Known rows, with every way that one mark hangs from another:
Q{J L{R}}: [  6  -3 -18   5  -3   4  -9  -5 -12  -4  -8   0  -8   2 -19   6   2 -19
   4  -7   8   0   3  -4   6  -5   4  -7   3  -1  11  -5 -13  -4   8  -1
  15  -4  -1   5   1  18  -1 -16  -4   8  -7   3  -8 -20  -3   3  -5   9
  -1   2  -6   3   7  -9 -17   0   2  -8   2  26 -11  -8   8  -8   7 -14
 -16  24 -22 -18  -3]
J{L Q{C}}: [ -7 -13   0  -8 -14  16   2   0   1   1   1 -13  11  -7  -5 -20  35 -13
   4 -10  -7 -11  -9   4 -17  -5  -6 -17  -6  10  -1   3   5  -3   4 -14
  -8   0  -4   3   2  12   3   5   5 -10  14 -10  -3  -3   1 -13  -5   5
 -14   9  -6  -9 -29  -7   3  -1  -8  -1   4 -40   1 -12  -8 -22   1 -32
   7   9   2  -7   5]
C{R{L}}: [  2  13  22  -8   5  15   0   4   1   3  11 -10   8   3   1  13  -2  13
  -7  15   0  19   4   9  -5  -3   1   3   2  17  -2  -2   7  12  -3   9
  -3   3   6   2   6 -12   4  -2  -8  -2  10   2   1   5   3  -1  12  -7
   2  -6  -1   4   2   7 -13  -5  -6 -11  -4  21  10  16   6  18   0 -21
  20 -11  10   8  -4]
C{R{F L{J Q}}}: [ -1  14  10   6   5 -18   1   7   4   3  -1  11   1   4   3  11 -32  20
  -5  13   1  15  -2  -7   2   3   5  11   3  -3  -3  -1   7   0 -11   9
  -4   4   0  -6  -3  -9   6   2   2  -2  -7   5   7  16   0  12   2  -7
   6   3  11  -5  22   3   3   4   8   1  -2  19   4   6  -1   9  -8  20
 -11 -19  18  18 -11]
Q{C J{L{R{F}}}}: [ -4 -11 -14   3  -9   1  -4  -4  -5  -1 -22   4   2  -1 -21 -14  13 -18
  14 -12   3 -13  -6   1   1  -2   3  -4  -3  -9   2  -5  -5 -19  -4 -12
  19   0  -5   1  -5  17   1   8   0   6  16  -3  -3  -2   0   8 -17  11
  -1   4  -5 -10  -9  -4  12   4  -7   3   6 -51   8 -17   3  -9   1   7
 -21  27 -19  -4  -9]
Q{J L}: [  6  -2 -20  -6  -8  19   1  -5 -12 -12  -4 -11  -4   2 -24   5   5  -9
   1   3   6   6   3   6   3  -6   3 -13   6   3   8  -1  -8  -2   7  -4
  11  -6   0   8   3  18 -13 -24  -2  11   0  -2  -8 -21   2   2  -2   3
  -1   3  -4   4 -10  -7  -6  -2  -2 -11   0   8  -7  -8   7 -15  16 -22
  -2  15 -23 -15  10]
C{R{L{Q}}}: [  4  17  17  -1   6   3   1   9   7   3  13  -5   6   1  -2  14 -16  19
  -8  15  -2  16  -1  -2  -4   0   0  -2   3  11   1   0   3   9  -1   6
  -5   2  -2  -1   3 -14   9  -5   3  -3   3   1  -1   6   3   0   9 -10
  -2  -4   0   7   3  -1 -26  -2   5  -6  -6  12   5  20   2  13  -6  -9
   7 -23  12  11   0]
L{J}: [  9   3  -3   1   9   4  -2  -3   6   0  12  -6 -11  -7  11  20   5   9
  -2  -2   4   7   4 -14   5   4   0   5   2   3   1   1   7   4   5   8
 -15   0   4   1  -3  -8 -18  -5   8 -10 -46   3  -1 -17  -5   5   1   9
  11   5   3   7  13   1 -12 -10  -2   7  -3  14  -5   1   3  14   8  -7
  21  10   3 -11  18]
Q{C}: [  7  -5  -2  -6   7  19   0  -3   3   3   8 -18   1  -6  -4   5  14   3
   4   1   1   4   0  -2   0  -2   1  -9   1  -1   4   2   6  -3   2   0
 -10  -6   1   5  -1  -2  -6  -4  10  -3   1  -7   5 -20   3  -9   0   7
   2  -4  -6  14 -14   7  -2  -7  -2   4  -5 -50   4   1   5  11   7 -18
  25   1 -17  -5  23]
C{R}: [  8   7  19  -9   7  13   4   1   2   5  13 -14   2  -2  -7  19  16  21
  -3  14   3  19   6  -1  -2  -1   1   1   3  16  -1  -3  11  13  -3   8
  -6   1   2   4   3  -7  -9  -2  -9  -5  -4   3   3  -5   2  -1   9   2
 -11   5  -8  12   8   3 -32 -13  -9  -6  -5 -19   8  17   5  20   9 -23
  16   3   5   3  11]
R{C L{Q{J}}}: [  2  12  -7   1  -2   0   2   5   7  -7   1  -1   2   4  12   3 -38   4
 -11  12  -3   0   0  12  -2  -1  -6  -3   7  -1  -7   8 -13   1   7   2
   6  -3   2  -3   2 -10  -4  -6  13   6  15  -1 -12  12   4   5  16 -21
  15  -9   7   1 -19   2  16  16   7  -1  -1  47  -2   9  -3   1  -9  50
   4 -22  -3   7   7]
J{L{R{F}}}: [ -4  -7   1  -8 -11  -5  -1  -8  -1   0   1  10  -8  -1   4  -7  18   0
   3 -12   2 -15   4   0   3   3  -5   9  -7  -8   2   0   5  11  -3  -3
   2   8   2  -2   1  -4  13  10  -8   5  -2   3   5   8   0   5   3   6
   5  -6  -1  -8   1  -2 -20  -8 -17  -4   1 -17  -1   7   0   1  10 -29
  -1  14  12  -6  -9]
R{C F L{J{Q}}}: [-13   0  -2  -3 -11 -11   4   0   2  -7  -2  15   6   8  41 -11 -29   0
 -10   9  -2  -8   4  16  -3  -1  -4  22  -1  -8 -20   6  -1   4  -5   6
 -10   6  14  -8  -1   2  -5  13   0  -1  10  -1   6  29   0   3  10 -17
  24  -1  18 -21  -1  15  67  17  -3   4   3  60   2  -7 -10  -6 -12  58
   5 -19  17  15 -12]
J{L}: [  0  -2   3 -15  -8  19   4  -6   3  -4  13 -13  -3  -6  -1  -1  31   4
  -2  -7  -3  -7   2   5  -7   0  -7  -5  -3  10   2   4   8  15   5  -5
  -5   2   1   3   6  -5  -1  -4   1  -1  -7  -1  -4  -7   3   3   8   2
  -2  -5  -5   3 -18  -5 -29 -12 -16  -7  -2 -20  -3  11   0  -2  17 -53
  24  13   9 -12   8]
J{L Q}: [ -5  -9   2 -12 -20  14   3  -2   2  -2   6 -10   4  -6   3  -8  33  -3
  -4  -7  -6 -10  -3   4 -14  -3 -12  -8  -5  16  -3   4   8  10   6  -9
 -10   4  -1   2   6   5  -2   2  -1 -11   6  -6  -3   2   0  -8  11   2
  -9   9  -7  -7 -22 -12 -15  -4 -15  -7   3  -1  -4  -2  -8 -18   5 -40
  14   8  14 -10   8]
L{J{Q} R{C F}}: [ -6  -6  -2  10   0 -32  -3  -3   4   4  -9  24  -7   2  35  -6 -10  -1
  -3  -7   3 -15   3  -8   8   5  -3  27  -4 -14 -15   1   1  -2  -4   6
  -9   7   8  -8  -8   0  -9  23  -3  -7 -18   5   7  19  -8   0   3   1
  10  16   8 -16  27   3  32   8  -2  13   5  43   1  -9  -9   6 -13  60
 -15   4  13   8 -13]
Q{C J}: [  9  -4 -16  -1   2  20  -2  -1   0  -2  -6 -17   2  -6 -20   7   6  -6
   8   3   5   7  -2   1  -3  -5   3 -12   6   2   2  -2  -3 -16   3  -4
   7  -7  -3   6  -3  15 -19  -8  10  -1   6  -7  -8 -20   2   0  -7   7
   1   9  -7   7 -16   3   7   1  -1   4  -1 -44   9 -16   8   1   3   7
   8  13 -29  -7  22]
F{R{C}}: [ -1  -1   8  -6   4   7   9  -3   2  -2  12  -4  -6   4   6   6   8   6
  -2  11  -1   0  15  21   9   5  -6   6   0   8  -1  -1  -1  10   5   6
  13  -2   6   2  10 -12 -27  -9 -16   7 -10   7  -3   1   1  -4   6 -10
   3 -16  -3  16  -2  10   5  -2  -5   3  -3  11  -5  11   2  12   3  -4
  30 -12  11  -4  20]

Rows:
[ -8  -8  15  -5  -7  13   4   3   0   6  -7 -12  19  -4 -16 -16  36  -7
   5  -3  -7  -3  -9   2 -23  -4  -2 -15  -7  15  -4  -2   8  -4  -4 -10
  -5   0  -6   4   4  13   6  11  -7 -12  23  -6  -4   1   0 -12  -8   4
 -28  15  -9  -9 -17 -11  -6  -1  -6  -6   7 -52   7 -12  -6 -19  -2 -32
  -5  11   6   2  -7]	J{L Q{C{R}}}
[ 14   4 -18  11   3 -15  -9   4   6   5  -1   3 -14  -6  -6  19 -12   4
   1  -8   6  -2  -3 -23  10   3  -1  -1   5  -2   5  -1  -7  -8   7  -1
   6  -1 -10  -1  -6  -5  -3  -8  17  -2 -27   1 -10 -13  -5   3   5   7
   0  13  -7  10  13 -14 -42   0   9   8  -3  12  -6   6   4  16  -8  27
 -15   6 -11  -9  12]	L{Q{J} R}
[  0  -1   7   1   2  17   2   3  -4  -2 -14 -13  16  -3 -41  -6  24  -8
  10   2   0   6  -6   6 -15  -4   6 -18  -1  11   2  -6   0 -15  -6 -11
  17  -4  -6   6  -2  18  -6   2  -6  -1  20  -1 -10  -8   2   3 -19   7
 -19  14 -11  -3 -15  -6  -9   0  -6  -4   6 -58  14 -14   4  -6   6 -16
 -15  24 -16  -2  -7]	Q{C{R} J{L}}
[ -3   1 -11  -5  -5  -3   2   3   3   0   0   4   3   2   9  -5 -32   8
  -1   8  -3   1  -6   4   4  -1  -1   2   3 -15   2   6   0  -4  -4   1
  -4   1  -2  -4  -1  -4  14  -4  17   7  21 -10  11  11   7   2   7  -9
  17 -14   9  -2 -14  10  29   7  10   2  -6 -15   2   0  -1   0  -9  18
   4 -29  -3  12   8]	R{F L{Q{C}}}
[ -2 -13 -12   0   4  -2  -3  -9 -15   0  -6   7  -3   3 -10 -15   5 -15
  10 -10   3  -7   0  -2   9  -2   9  -1  -1 -21  11  -3  -5  -5  -2  -1
   7  -4  -1   3  -2  14  15  -3  -4  13  13  -2  11 -10   2  -4 -13  11
   0  -9   3   2   4   6  18  -5   5  -2   1 -27  -4 -10   5 -12   9 -13
 -15   8 -21  -4  -7]	Q{C L{R{F}}}
[  2  -4  -3   7   1  -8  -4   1   5   6   2   4  -4  -9  -7 -10  17  -8
   6 -22  -5 -16  -9 -17   0   5  -3 -12  -6  -4  10   4   0  -4   5 -11
  -2  -2 -14   0  -3  -7  22   6  13  -2  -7  -2  -3  -9  -1  -4  -9   9
 -10  -3  -5   4  -7 -14 -37  -6   7   7   1 -39  -6   3  -3  -5   2 -20
 -10   6  -1  -8   0]	J{L{Q{C} R}}
[ -6   6   6   7   8  -3   6   1   3  -6  10   5  -6   7  17   4 -13  -5
  -4   7  -4  -1  12  23   6   6  -2  11  -2   9  -3  -2  -4   4   5   9
   8   0  10  -3   8 -15 -26  -4 -12   3 -20  10  -4   9  -3   3  -4 -13
  16 -23   9   5   8  10  28   7   5   5  -1  67 -11  -2   1   4  -7  12
  21 -17  17  -1  -1]	F{R{C L{J}}}
[ -4  -5   6  -8   3  10   7  -4 -16  -1 -12  -5   9   7 -25 -11   9  -1
   8   9   2  12  -1   7   0  -4  12  -7   2 -10   7  -4   1  -4 -10  -2
   8  -5   0   5   0  18  12  -6 -14  13  31  -2  12  -4   6  -2 -12   4
 -16  -6  -1   2   1   9  23  -5   3 -11   1 -52   8  -5   4 -13  13 -24
 -14   2 -17   7  -8]	Q{C{R{F}} L}
[  0  -4  -1  -1   4  -1  -3  -8  -9  -1   5   2  -8   4   8  -5   3 -11
  -3  -7   1  -8   9   2   9   0   1   1  -1 -10   2   2 -11  14   7   4
   0  -3   6   3   3  -2   8  -3 -11  12   1   5   1  -7   1  -3   2  -1
   0 -14   0   7   7   1  -4  -5   1  -8   2  33  -9   9   1  -2  11  -9
   1   7  -6 -10  -8]	Q{L{R{C}}}
[  1   7  16   8  20   9  -2   5   1   3   4  -6  12  -1  -3   4  -7  -2
   4   5  -1  14  -3  -1  -4   0   9  -4   0   6   0  -4   4 -10  -5   3
  -6  -2   4   1  -3  -5   0   1   2  -8  -2   0   0  -7  -1  -2 -14   3
   1  -3   3   3   8   9   8   0   8   1  -1 -14  11  -3   4   6  -4  -2
   5  -1  -3   8  -9]	Q{C{R{L{J}}}}
[  0   1   9   0   3   5   4   3   5   3   2  -9   9  -6 -23  -6  18   6
   2  -4  -7  -1 -10  -6 -12   3   0 -20  -2   5   6   3   6  -2  -2 -10
  -3  -4 -13   3  -1  -4  18   1   5  -3   6  -2  -4  -3   2  -3  -9   3
 -22   2  -6   4 -13 -10 -32  -7   1  -1   2 -61   2   4  -3  -6   7 -28
  -8  -1   1   1   2]	J{L{Q{C{R}}}}
[ -6   4  10  -4   3  10   7   1   0  -7  13  -1  -3   9  14   0  -9  -1
  -5  13  -5   2  14  33   3   2  -6   7  -1   8  -2  -1  -5  12   6   8
  13  -1  10  -1  14 -13 -21  -8 -16   8   6   7  -3  13   2  -4   6 -20
  12 -30   5   9  -9  14  21   6   0  -2  -3  51  -7   9   2   4  -3   2
  31 -27  17   3   6]	F{R{C L}}
[  8  -1 -23   6  -6 -25  -6   2   3   1 -13  15 -12  -1  -4  10 -21   9
   1  -3   8  -2  -3 -18  14   2  -2  11   4 -14   3  -2  -5  -8  -1   0
  12   2  -9  -4  -8   3   1  -1  11   3 -11   0   0   3  -2   9   7   5
   7  13  -2   2  15  -7 -18   3   5   8  -3   1  -2   1   2  11  -9  39
 -25   2  -9   1   9]	L{Q{J} R{F}}
[  0  -4  13  -4   2  11   1   6   1   8  -1 -16  16  -4  -8   0  20   2
   3   6  -1   9  -6  -3 -14  -4   0  -7   0  12  -3  -3   8  -5  -2  -2
  -9  -3  -3   3   1  10  -8   4  -2 -13  14  -7   1  -5   0 -16  -1   5
 -20  17 -10   2  -5   1   4  -2   0   2  -1 -41  10  -7  -3  -2  -9  -8
   4  -1  -3   7   7]	J{Q{C{R}}}
[ -1  -7  -8  -1  -9  -1  -5  -2 -10   1   2  -1  -4   0   4  -4  13 -13
  -2 -10   1  -5   0  -7  -1  -6  -2  -4  -2   4   5  -1  -4   6   8   0
  -6  -1   0   3   4   9   7  -6  -4  -4  -5  -3   0 -10  -4 -13   6   6
  -9   9  -5   0   5 -10 -12  -3   2  -6   1  36 -15  -5  -2 -13  -2 -24
  -4   4  -3 -12  -1]	J{Q{L{R}}}
[ -9 -12  -6  -5 -13 -13   1  -5 -12  -2  -7  10  -2   7  20 -16   1 -10
  -5  -1   0 -12   2   5   2  -4  -3  10  -3 -10  -6   1  -8   8   1  -1
  -2   2   6  -2   2  14   7   4 -12   7  19  -1   7  12   0  -9   7  -5
  -4   4   2 -11   3   0  27   5  -2  -6   4  33  -7  -5  -7 -18  -3  17
 -13  -1   1   0 -14]	J{Q{L{R{C F}}}}
[ -3  10  15   0   3  -5   2   2  -1   0   1   7   4   5   9   9 -18  15
  -5  16   3  17   3   4   3   0   6  17   1   2  -7  -5   8   4 -13  11
  -1   6   7  -3  -2  -6  -3   6  -9  -1  -1   6   6  16   0  10   2  -5
  12  -2   9  -8  22  12  18   1  -3  -4  -3  19  10   4   3  12  -2   8
   0  -8  15  15 -18]	C{R{F L{J}}}
[ -4  -1   6  -7  -4  -3   8   1   3   3  -3   0   7  -2 -21 -12  11  10
   4  -2  -5  -3  -9  -3  -7   4   0 -11  -2  -8   3   3   6  -4  -8 -11
   3   0 -11   0  -2   1  18   5   3   3  17  -2   6   7   5   3  -7   1
 -18   2  -3  -2 -13  -5 -11  -5  -1   0   2 -68   7   4  -4  -9   6 -14
 -14  -2   5   6  -1]	J{L{Q{C{R{F}}}}}
[ -3  -4  10  -3  -4  -1  -1  -6   4   0   8   3  -6  -2  13  -9  23  -7
  -3 -13  -4 -17   6   4   0   3  -7   4  -7   0  -5   4  -2  14   4  -3
   0   3   4  -1   2 -12  11  15  -6   3  -2   6  -5   7   0   1   2  -1
  -1  -9  -2  -1  -5  -3 -21  -5 -14  -2   4   8  -1  13  -3   3   9 -19
   8  13  11  -8 -12]	J{L{R{C}}}
[ -9 -10   5  -3 -16  -6  -1  -2   2   2   4   4   3  -2  19 -18  24 -12
  -5 -14  -6 -21   0   4 -10   0 -11   2  -9   7 -10   4  -2   9   5  -6
  -5   5   2  -2   3  -1   8  19  -9  -6   8   1  -7  14  -4  -9   6  -1
  -9   6  -4 -11 -10  -9 -10   2 -12   1   7  19  -3   2 -11 -10  -4  -2
  -2   8  17  -4 -16]	J{L{R{C}} Q}
[ -2   4  -1   4  -1   4  -4   4   5  -2   4  -1   2  -2  25   6 -12  -4
  -7   0  -3   2   0  -1  -6  -3  -4   4  -1   9  -5   2   4   2   5   5
 -16   3   8  -3   2  -4  -8  -1  11 -15 -16  -3  -3  -1  -5  -1   7  -3
  17   3   7  -8   1  -1  16   6   3   2  -2  61  -7  -9  -2  -6 -12   1
  15  -7  12  -2   0]	R{L{J{Q}}}
[ -5  -5   5  -4  -6  11   4   0  -6  -4 -23  -5  14   2 -40 -11  17  -4
  12   5   3   4  -5  11 -10  -3   6  -8  -2   1  -1  -6   0 -16 -13 -11
  21  -1  -5   4  -3  24  -6   5 -12   5  30  -1  -2   5   3   8 -18   4
 -15  11  -6 -11 -13   1  11   2  -9  -5   7 -72  19 -13   2  -9   6   2
 -23  22 -11   7  -9]	Q{C{R{F}} J{L}}
[ -2   6   1   8   7   4   1   2   0  -3  13   4  -9   3   5  12  -5  -5
   0   3  -2   6  10  12   9   4  -2   4  -1  14   7  -5   2   3   5   8
   6   2   6  -1   8 -11 -23 -14  -8  -2 -33   7  -1  -4  -5   2  -4  -4
  16 -18   5  10  12   4   6   0   6   4  -5  55 -13  -3   6   4  -4 -21
  23 -15  18  -6   5]	F{R{L{J}}}
[  6   3   3  -2   7  -7   5   4   4   8  -4  -4   5  -2 -16   5  -9  21
   1   8   1  12  -7 -13   1   3   4  -4   4 -10   3   0   6  -6  -8  -1
  -3  -3 -10   0  -5  -3  10  -2   7   1  11  -4  10   4   4  -1  -3   2
 -11   8  -3   9   2   4  -5  -4   8   4  -4 -65  10   0   0  10  -2  13
  -8 -13  -5  15  12]	L{Q{C{R{F}}}}
[  6   1 -12   2   0 -25  -4  -1   5   7   5  13 -16  -3  10  11 -13  16
  -1  -6   4  -6  -1 -21  16   5  -3  14   2 -15   4   1   3   4  -2   5
  -3   5  -5  -5  -5 -11  16   1  11   3 -17   1   9   4  -1   3  14   2
   7   1   1   6  18  -5 -20  -4   4   9  -6  -4  -4  12   0  17  -5  20
  -8  -8   4   2   9]	L{Q R{F}}
[ -5  -5  -8   6   4 -20   0 -10 -10  -5  -7  21 -13   7  15  -8 -12  -8
  -1  -9   4 -11   8  -3  15   4   7  14  -1 -23  -1   0  -7   3  -2   5
   2   0   7  -2  -5   5   3   4  -9  12 -14   9   8   4  -3   9  -9   3
   9  -6  12  -7  26   5  24   1   4   1   5  39  -9  -2  -1  -5   9  22
 -17   8  -2  -5 -19]	Q{L{J R{C F}}}
[  5  -7 -20  11   4   5  -9  -4 -15  -2 -15  -3  -1   0 -28  -6   3 -26
  14 -12   6  -4  -3  -5   5  -6  10 -16   1  -8  13  -7 -14 -19   5  -6
  17  -8  -5   7  -3  20  -2 -11   0   9   4  -2  -9 -26  -2  -3 -21  15
  -5   1  -6   4   0  -6   4   2  10  -4   5 -15  -6 -17   8 -16   3  -5
 -23  27 -37 -14  -4]	Q{C J L{R}}
[  3   8   5   4   8  17  -2   7  -3  -2  -7 -14  16   2 -24   4  -8  -6
   7  12   2  18  -4  10 -10  -7   7 -12   4  11  -1  -6  -4 -15  -5   1
  13  -5   0   4   0  10  -8  -4  -1  -1  23  -3  -9  -4   2   2  -9  -1
  -3   2  -5   0 -10   5  14   8   3  -5   0 -22  16  -9   8   3  -5  11
  -5   4 -20  10  -4]	Q{C{R{L}} J}
[  1  10   2  -3   1   0   3   3  11  -3  12  -2  -1   3  24   0 -32   9
 -13   9  -6  -1   1   9   0   2  -7   3   4  -1  -7  11  -6  13   7   6
  -9  -2   4  -4   4 -20   5  -3  12   5  11  -1  -2  14   5   0  19 -22
  16 -18  10   4 -17   7  11   9   6  -1  -3  49  -3  18  -4   6  -5  27
  18 -31  10   8   7]	R{C L{Q}}
[  3  -6  -6  20  14 -17 -12   1   4  10  -6   6  -3  -9  15   2   9 -13
   6 -18   4  -8  -5 -26   3   2   3   4  -3   0   0  -4   2 -15   4   0
 -15   0  -1  -2  -9   1  -5  14   9 -20 -37  -1  -2 -14 -12  -7 -13  18
   0  21  -1  -4  23  -8   0   1  10  16   3  12  -2 -17  -2   2 -16  18
  -9  16  -4  -8  -2]	L{J{Q{C}} R}
[  5  13  -6   9   7  -7  -4   5   9   1  11   2  -6  -4  16  14 -32   8
  -7  -1  -2   3  -2 -12   5   3  -1   0   4   1   2   5   1   0   6   6
 -14   0  -1  -4  -3 -17   2 -10  22  -8 -35   0  -3  -5  -3   6   5  -5
  19  -6  10   3   6  -4  -9   3  13   5  -5  51 -11   5  -1   3  -7   5
  10 -18   8  -2   9]	R{L{J Q}}
[ -1  12  11  -6   0  -6   4   7   1   1   4   4   6   6   1   8 -27  25
  -7  18   0  17   0   3   1   0   1   8   4   0  -2   1   5   8 -10   6
   0   4  -1  -4   2  -9  12   0  -1   3  16   0   7  20   6   5  15 -12
   3  -5   5  -1   6   6   1   1   2  -6  -6   2   9  15   1  10  -6  11
  -3 -26  15  18  -5]	C{R{F L{Q}}}
[  3   1  -8  15   9 -42  -2  -1   9   5  -5  27 -17  -1  27   3 -29  11
  -5  -8   3 -13   0 -22  18  11   0  21   0 -25  -6   4  -4  -1  -2   7
  -7   4   0  -9 -13 -15   3  13  12  -1 -34   9   5  13  -5  10   1   0
  11   6  11  -4  30   0   6   4   9  18   1  24  -4   6  -7  13  -8  66
 -22  -6   9   5  -4]	L{J Q R{C F}}
